Known rows, with every way that one mark hangs from another
K_823{K_228 K_345{K_715 K_762}}: [-31  19 -16  42   0  -4  -3 -10  -2   0 -37  13  38  33  19   0   6 -12
  57 -12   0  -4 -25   7 -42  -8  -6   1 -30 -37  -7   7  32 -35  10]
K_190{K_345{K_12{K_64}}}: [-13  18  21  44 -20 -31  -6  -1   3  14 -26 -30   5  25  -5 -32  12 -10
  33  -1   7  12  17   4  20   2   2  10 -13 -23 -26  -3  -4  21   2]
K_345{K_715}: [-15   6  -2  23  10  17 -18 -14  -4  13 -29   5  13  19   1  -1  12  -2
  26  -8   3  -9  11   4  -8 -11  -5   6 -39   4 -12   9 -10 -13  10]
K_270{K_511}: [ -8   3   5  19  11 -14  -2  20 -14  14 -24  15  20   5   9  -7  -2 -17
   7 -13 -14   5  20   7   5 -10  -9  24  -1 -12 -14  10 -19   4  19]
K_345{K_12 K_762}: [-15  24   4  24 -22 -32 -15   9   3  22 -19 -14   0  20   0 -15  13 -12
  33 -10   1 -23  15   0 -37  -9  -5  15  -8   2 -40   0  -9 -13  -8]
K_12{K_64{K_190}}: [ 11  12  10  31  -3 -16  -6   1 -13  12 -26 -17  19   8   2 -15  16 -19
  26  -2  -2  27  -3   9   9 -10 -10  15   8 -15 -15  10 -12  21   5]
K_823{K_228 K_345}: [-30  15  -5  42   0 -24   7 -11  -1   5 -34  13  32  23  20 -11  10 -10
  28 -15  -2  11 -34  12  16  -6   1   9   2 -42   2   3  29 -17  14]
K_762{K_345{K_12 K_715 K_823}}: [-23   7  -9  29 -28  -1 -15   6   4  29 -32  -5 -25  37   9 -49  11  -5
  53  -9   6 -23  32   7   3  -9  -1  20 -57  35 -32   0  -6 -36  -5]
K_345{K_823{K_228}}: [-20  18   7  32 -43 -13 -17  -9  -6   4 -41   5 -21  30   2 -21  10 -24
   9  -9   6  12 -25  15  -2 -17   8  15  -1 -21 -11   8   8 -43  16]
K_228{K_823}: [-14  20   6  24 -16 -10 -17 -15   1  10 -13  -1 -31   8   3  -4   5   3
   8 -18   9  -1 -11   7   1 -16  12  20 -10   9 -12   7 -41 -17  19]
K_762{K_345{K_12 K_715 K_823} K_860}: [-20   8  -9   6 -32   3 -18   6  -2  47 -38   9 -31  48  -4 -39  13  -4
  58 -15   3  -9  36  -5  27 -10  -2   7 -62  39 -33 -18 -17 -28   1]
K_228{K_823{K_345{K_12{K_64} K_715}}}: [-22  20  -6  28  -8  -8 -12  -5   4  10 -14  -9 -21  12   5  -6  11   9
  43 -12  -1  -1   5   7  -5  -9  15  14 -57   3 -33   1 -27 -10   3]
K_860{K_64 K_511}: [-19  10   9  79  22 -21   2  16 -20  15  -5 -10  13  12  13 -30   0 -20
   4 -22 -27   4 -10  18   1 -20  -2  21 -27   4  -7   7   2  11  -4]
K_876{K_390}: [ -1  22   9  34 -14  14 -15 -24   1  11 -24   1   7  11   4 -32  17 -27
   9 -19  19  -1  -5  11   7 -12  -9  26   7   1  -3   8  -6 -28   7]
K_860{K_64{K_190{K_345{K_12 K_762}}}}: [ 19  18  19  47 -18 -28  -9  23  -9  19 -34 -43   7  22   4 -33   2 -15
  43 -11  -8 -28  14   8 -16 -23 -10  13 -33  -2 -13   0  13   5 -20]
K_228{K_823{K_345{K_12 K_762}}}: [-22  28  -6  28 -25 -25  -9  -3   7  13  -4 -10 -24  15  10  -5   3   4
  45 -18   3 -17   2   2 -26 -12  11  22 -27   4 -29   0 -27 -26   5]
K_270{K_560}: [ -5   9  -6  23  -1  -9 -35 -26  -5  13 -26 -16  20  11  13 -12  19  35
   6  -4 -10  -3  10  -6   7  -6 -10  16   6 -12  -2  -5  -4   1  14]
K_117{K_390 K_876}: [-11  16   8  32  38   5 -20 -25   7  23  -3  14  -8   8  11  10 -21 -14
  18 -24  11  -3  -3   5   9 -12   6  -8  -4  -3   1   4 -12 -38  21]
K_345{K_12 K_715 K_762 K_823{K_228}}: [-22  29  -4  27 -53  -4 -32  13   0   8 -49  -8 -29  44  -8 -18  15 -21
  48  -5   2 -28  -3  12 -69 -16   6   2 -57  -9 -50   2  12 -59  -8]
K_117{K_212 K_390}: [ -6  23   3  28  46   3  -4 -19  10  14 -15  22  12  25  15  23  12  -6
  25   2   9  -5 -12  14  15  -6   4  30   9 -10  49   6 -21 -22  -2]
K_64{K_190}: [ 17  12   9  22  -9 -11 -13   3  -9  20 -28 -12  13  17   6 -10  13  -9
  25 -11   0 -22  -1   4  10 -17 -12  17   9  -6  -5   5 -13   0   8]
K_12{K_64{K_190{K_345} K_860}}: [ 10  16  19  45 -10 -17  -8   6 -17  17 -30 -34  19  22  -6 -17  12 -23
  48   0 -27  15   4   2  13 -10 -12  17  -2 -33 -14   3 -17  34  15]
K_190{K_345{K_715 K_762}}: [-15  18   5  42 -14   5 -16 -16  -1   4 -28 -15  19  37   0 -10  -4 -11
  59  -4  14 -15  17  -7 -42  -5  -8   4 -33 -16  -8   6  -1 -18  14]
K_345{K_715 K_762}: [-17  15  -8  27  -1  13 -21 -12  -5   8 -24   1  18  26   4   4   5 -12
  49  -7   6 -16  13  -2 -62 -12 -12   6 -36   3 -17  11  -7 -28   8]
K_228{K_823{K_345}}: [-21  19  -5  29 -12 -12  -7 -17   2   8  -5  -1 -17   9  14  -2   1   7
  30 -18   5  -1  -6   4   4 -12  11  23 -19   1  -7   5 -29 -21  20]
K_345{K_762{K_860}}: [-14  18   0  10 -16 -13 -14 -12  -9  25 -21   8  12  29  -4   2   6 -17
  37 -16   4  10   8 -13 -23 -12 -11   8   3   0 -14  -3 -17 -13  17]
K_64{K_860}: [-16  12   8  29  -1 -10 -12  -5 -11  27 -21  -5   7  19  -1  -5  13 -15
  25 -12 -34 -10   5  -1  13 -15  -6  23  -3  -9 -10   3 -23   5  22]
K_823{K_228}: [-20  17   8  37  -5 -20  -6 -10  -2   7 -44  12  16  20   8 -13  15 -15
  -1 -14   3  11 -40  16  13 -11   0   6  13 -30  -3   7  15 -12  14]
K_228{K_823{K_345{K_12}}}: [-21  22  -2  25 -18 -23  -9  -5   7  15  -7  -8 -26  11   9  -9   7  10
  31 -19   1 -14   2   5   8 -12  15  22 -28   4 -25  -2 -31 -16   8]
K_511{K_390}: [-10  19   6  13  -1  15  -6   0   4  13 -11   2   2   9   9   3  12 -17
  15 -13  16   1  -6   7  16  -5   0  26   5  16  -2   9   2 -11   8]
K_12{K_64}: [-16   9   7  34   4 -18  -3 -13  -9   7 -20  -6  17   6   3 -16  15 -19
  14  -2   1  46   0   8   9  -5  -2  15   5 -13 -15  13  -9  17  10]
K_345{K_12 K_762 K_823{K_228}}: [-22  32   4  29 -65 -33 -23  15   1  11 -39 -11 -32  37  -4 -27  13 -27
  32  -9   3 -16 -11  12 -49 -15   7  14 -15 -14 -46   0  11 -52  -5]
K_117{K_212 K_390 K_876}: [ -9  22   6  34  63   6 -16 -26  14  23  -6  23  -3  16  14  22 -14 -14
  24 -15  10  -9  -6  14  12  -7   7  13  -3  -7  36   3 -31 -48  12]

Rows
[-30  20  -2  39  -6 -36   5   5   6  14 -36   4  20  25  16 -20  18  -6
  28 -16  -6  -6 -26  13  20  -5   4   8  -9 -37 -20  -6  28 -10  -2] : K_823{K_228 K_345{K_12}}
[-17  26  21  42 -57 -28 -16   3   5   9 -43 -23 -25  42  -7 -37   8 -16
  29  -6  10 -10  -2  10  11  -7   9   9 -18 -30 -24  -6  10 -23   6] : K_190{K_345{K_12 K_823{K_228}}}
[-25  11 -19  32   5   5  -6 -15  -4   8 -13   2  33  27  17   1   2  -6
  70  -9   0 -12  16  -5 -45  -6  -9  12 -39 -10 -10   8   7 -27  10] : K_823{K_345{K_715 K_762}}
[-24   9  -9  31   8  -9  -4   0   1  15 -19 -10  20  18   8 -14  17  -1
  55  -5  -8   4  22   6   1  -1   0   9 -52 -11 -32   0   4   6  -6] : K_823{K_345{K_12{K_64} K_715}}
[-24  15   7  62  14 -19  -3   5 -20  17  -6 -10  18  14   0 -15  13 -28
  22  -8 -41  35  -9  10   9  -7  -3  24  -3 -22 -22   8 -23  33  17] : K_12{K_64{K_860{K_511}}}
[-21  23  12  32 -50 -35 -16  12  -3   8 -43 -14 -31  25  -8 -35  23 -26
  12  -2  -1  27 -14  22   1 -10  14  12 -17 -22 -47   1  10 -18  -6] : K_345{K_12{K_64} K_823{K_228}}
[-22  23  -8  31 -45  12 -28  -7  -8  -2 -45   4 -15  42   0  -7   4 -27
  47  -5   8  -6 -14  10 -75 -18   2   4 -43 -15 -25  12  13 -66  11] : K_345{K_715 K_762 K_823{K_228}}
[-30  13 -12  41   9  -1  -1 -13  -1   3 -40  16  34  28  19  -4  12  -5
  40 -12  -2   0 -28  12   0  -7  -1   0 -32 -37  -2   4  31 -23  12] : K_823{K_228 K_345{K_715}}
[ 17  17  20  38 -19 -11 -13  10 -13  28 -33 -34  12  33  -3 -13   7 -16
  53  -8 -32 -36   8  -4  17 -17 -16  19  -2 -28  -3  -3 -19  15  19] : K_64{K_190{K_345} K_860}
[ 10  12  13  40  -5  -3 -10  -2 -12   7 -33 -26  21  22  -2 -17  11 -16
  45   3   3  19   7   5   2  -7 -10   7 -18 -24 -12   7  -7  20   6] : K_12{K_64{K_190{K_345{K_715}}}}
[-20  24  10  26 -54 -30 -20  11   3  15 -45  -8 -37  32  -5 -31  19 -18
  10 -10   1  -9 -13  18   3 -14  12  13 -16 -14 -39  -2   7 -36  -2] : K_345{K_12 K_823{K_228}}
[-15  20   6  38 -46  11 -25 -14  -3   1 -29 -20 -10  47  -5 -17  -6 -19
  66  -1  17 -13  23  -5 -52  -8  -1   8 -44 -12 -15   7  -3 -42  18] : K_190{K_345{K_715 K_762 K_823}}
[-23  23   7  52  11   3  -6  19 -12  25   2  -5   5  22   6   0  10 -25
  24 -21 -42 -13 -13   7  14 -11  -4  33  -4  -3 -12   3 -20  10  19] : K_64{K_860{K_511{K_390}}}
[-30  22 -11  44  -9 -28   5  -9  -1   2 -29  10  36  29  22  -7   6 -18
  45 -14   0   7 -34   6 -27  -7  -4  10   4 -43  -3   6  30 -28  13] : K_823{K_228 K_345{K_762}}
[-31  24 -14  39  -7 -18  -5   6   4   8 -39   3  25  34  14  -7  13  -8
  59 -12  -5 -21 -17   9 -38  -6  -2   0 -42 -33 -29  -2  33 -28  -6] : K_823{K_228 K_345{K_12 K_715 K_762}}
[-23   9 -11  25   5  -6  -7  -1   5  21 -19  -5  16  23  10 -10  15   5
  53 -10  -7 -24  24   3   2  -5  -2  10 -53  -5 -26  -3   4  -7  -4] : K_823{K_345{K_12 K_715}}
[  2  17  10  58   7 -19  -6  19 -25  21 -12 -23  19  16   0 -15  15 -27
  33  -7 -45  15 -10   9   7 -13 -11  24   1 -24 -21   6 -24  36  12] : K_12{K_64{K_190 K_860{K_511}}}
[-22   6  -8  32   4  -5  -7   5   7  33 -31  -1   3  28  13 -42  14   3
  47 -12   4 -25  26   6  14  -5  -8  14 -46  32 -26  -2  -4 -12  -7] : K_762{K_345{K_12 K_715}}
[ 19  12  14  49  -8  -6 -11  11 -14  12 -37 -34  17  24   5 -24  -2 -15
  51  -9  -5 -24  12   6 -28 -24 -14   7 -47  -1  -3   5  13  -3 -12] : K_860{K_64{K_190{K_345{K_715 K_762}}}}
[-28  10  -7  45  11 -15   6   3 -12  43 -10  21  11  37  13 -36   4  -9
  34 -27  -9  14   2  -5  47  -6 -10  17  -5  22  -5 -12 -22   5  19] : K_762{K_345 K_860{K_511}}
[  3  20  17  70  -2 -20  -5  17 -22  18 -16 -33  20  26  -2 -21   9 -28
  46  -5 -39  14  -6   6  11  -9 -10  20  -1 -36 -16   2 -20  40  15] : K_12{K_64{K_190{K_345} K_860{K_511}}}
[ 17  21  22  36 -26 -22 -17  23  -8  35 -34 -41   1  35  -7 -19  13 -13
  54  -8 -35 -48  16  -2  21 -17 -12  18 -11 -23 -20 -11 -21  20   6] : K_64{K_190{K_345{K_12}} K_860}
[-14   2  -2  22 -25 -12  -2   0 -14  39 -33   4 -22  36   6 -50  -1 -17
  43 -20  -1  21  21  -2  34 -21  -3  16 -41  39  -5  -8  -2 -24   3] : K_762{K_345{K_823} K_860{K_64}}
[-14  13  11  37 -37  13 -23 -17  -3   4 -33 -16 -14  42  -6 -21  -2 -12
  48  -1  14  -8  23   1 -10  -9   2   9 -46 -12  -9   5  -5 -30  18] : K_190{K_345{K_715 K_823}}
[ 20  12  22  46 -13 -26  -7  20  -9  21 -38 -42   4  18   3 -35   6 -11
  31 -10  -9 -25  14  10  11 -22  -7  13 -33  -2 -10  -2  10  13 -19] : K_860{K_64{K_190{K_345{K_12}}}}
[-25  17 -16  27  -4  -9  -9   1   3  16 -16  -8  20  26  12  -6  10  -2
  71  -9  -5 -28  25  -2 -40  -5  -7  11 -51  -5 -32  -1   7 -20  -6] : K_823{K_345{K_12 K_715 K_762}}
[-23  16 -15  12  -6  -6 -10   1  -1  29 -20   1  18  34   3   1  10  -1
  74 -13  -6 -19  28 -10 -25  -6  -7   3 -54  -3 -33 -12  -1 -15  -2] : K_823{K_345{K_12 K_715 K_762{K_860}}}
[ 10  20  11  64  15   1   0  42 -17  18  -4 -22   9  10  16 -17   3 -26
  19 -24 -22 -17 -19  21   5 -23  -6  28 -24  15  -3   7  12   9 -15] : K_860{K_64{K_190} K_511{K_390}}
[ 19  20  20  31 -26 -23 -14  14  -1  23 -34 -33   5  28  -2 -24  11  -6
  40  -7   4 -38  14   2  18 -11 -10  12  -4 -18 -17  -6  -8   8  -2] : K_64{K_190{K_345{K_12}}}
[-16  18  -9   4 -42  21 -33 -11 -14  17 -32   7 -22  45 -13   3   3 -20
  60  -8   5  -2  23 -10 -57 -19  -3   3 -53  10 -28   0 -17 -54  17] : K_345{K_715 K_762{K_860} K_823}
[-23  23 -14  29 -11   3 -14 -16   1   4  -8   1 -13  18  12   6  -2   5
  54 -16   5 -14   0   0 -43 -13   6  15 -46   4 -15   8 -27 -35  16] : K_228{K_823{K_345{K_715 K_762}}}
[-27   8 -11  39 -23   7 -10  -6  -2  15 -45  11 -10  40  16 -43   6 -14
  45 -11  11  -1  -5  11   1 -11  -2  13 -40  14  -9   7  13 -48  11] : K_762{K_345{K_715 K_823{K_228}}}
[-22  26 -12  26 -19  -7 -17  -3   6  12 -12  -9 -22  18   7   0   4   8
  55 -15   2 -26   7   2 -39 -12  10  14 -55   7 -32   2 -26 -30   3] : K_228{K_823{K_345{K_12 K_715 K_762}}}
[  8  15  18  86   8 -21  -1  28 -22  15 -14 -33  17  24  10 -36  -4 -19
  27 -20 -26 -17  -8  15   5 -22  -9  19 -27 -12  -1   3   5  18  -8] : K_860{K_64{K_190{K_345}} K_511}
[ -6  26   7  40  30  13 -21 -28  10  20 -18  10  -4  12   5 -16  -4 -34
  15 -26  14  -8  -2  19   8  -7  -5  27  -3   0  20   6 -32 -56  13] : K_117{K_212 K_876{K_390}}
[-23   8  -9  34 -26  -4 -12   7   1  24 -32 -10 -22  32   7 -53  13 -13
  55  -2   5   5  29   9   2  -5   1  18 -58  30 -38   4  -4 -21  -7] : K_762{K_345{K_12{K_64} K_715 K_823}}
[-13  16  14  37 -13  -5 -17  -2   6  17 -35 -23   2  35  -7 -21   9   0
  42  -4   7 -27  27   1   6  -2  -1   3 -47 -11 -24  -6  -4   2   0] : K_190{K_345{K_12 K_715}}
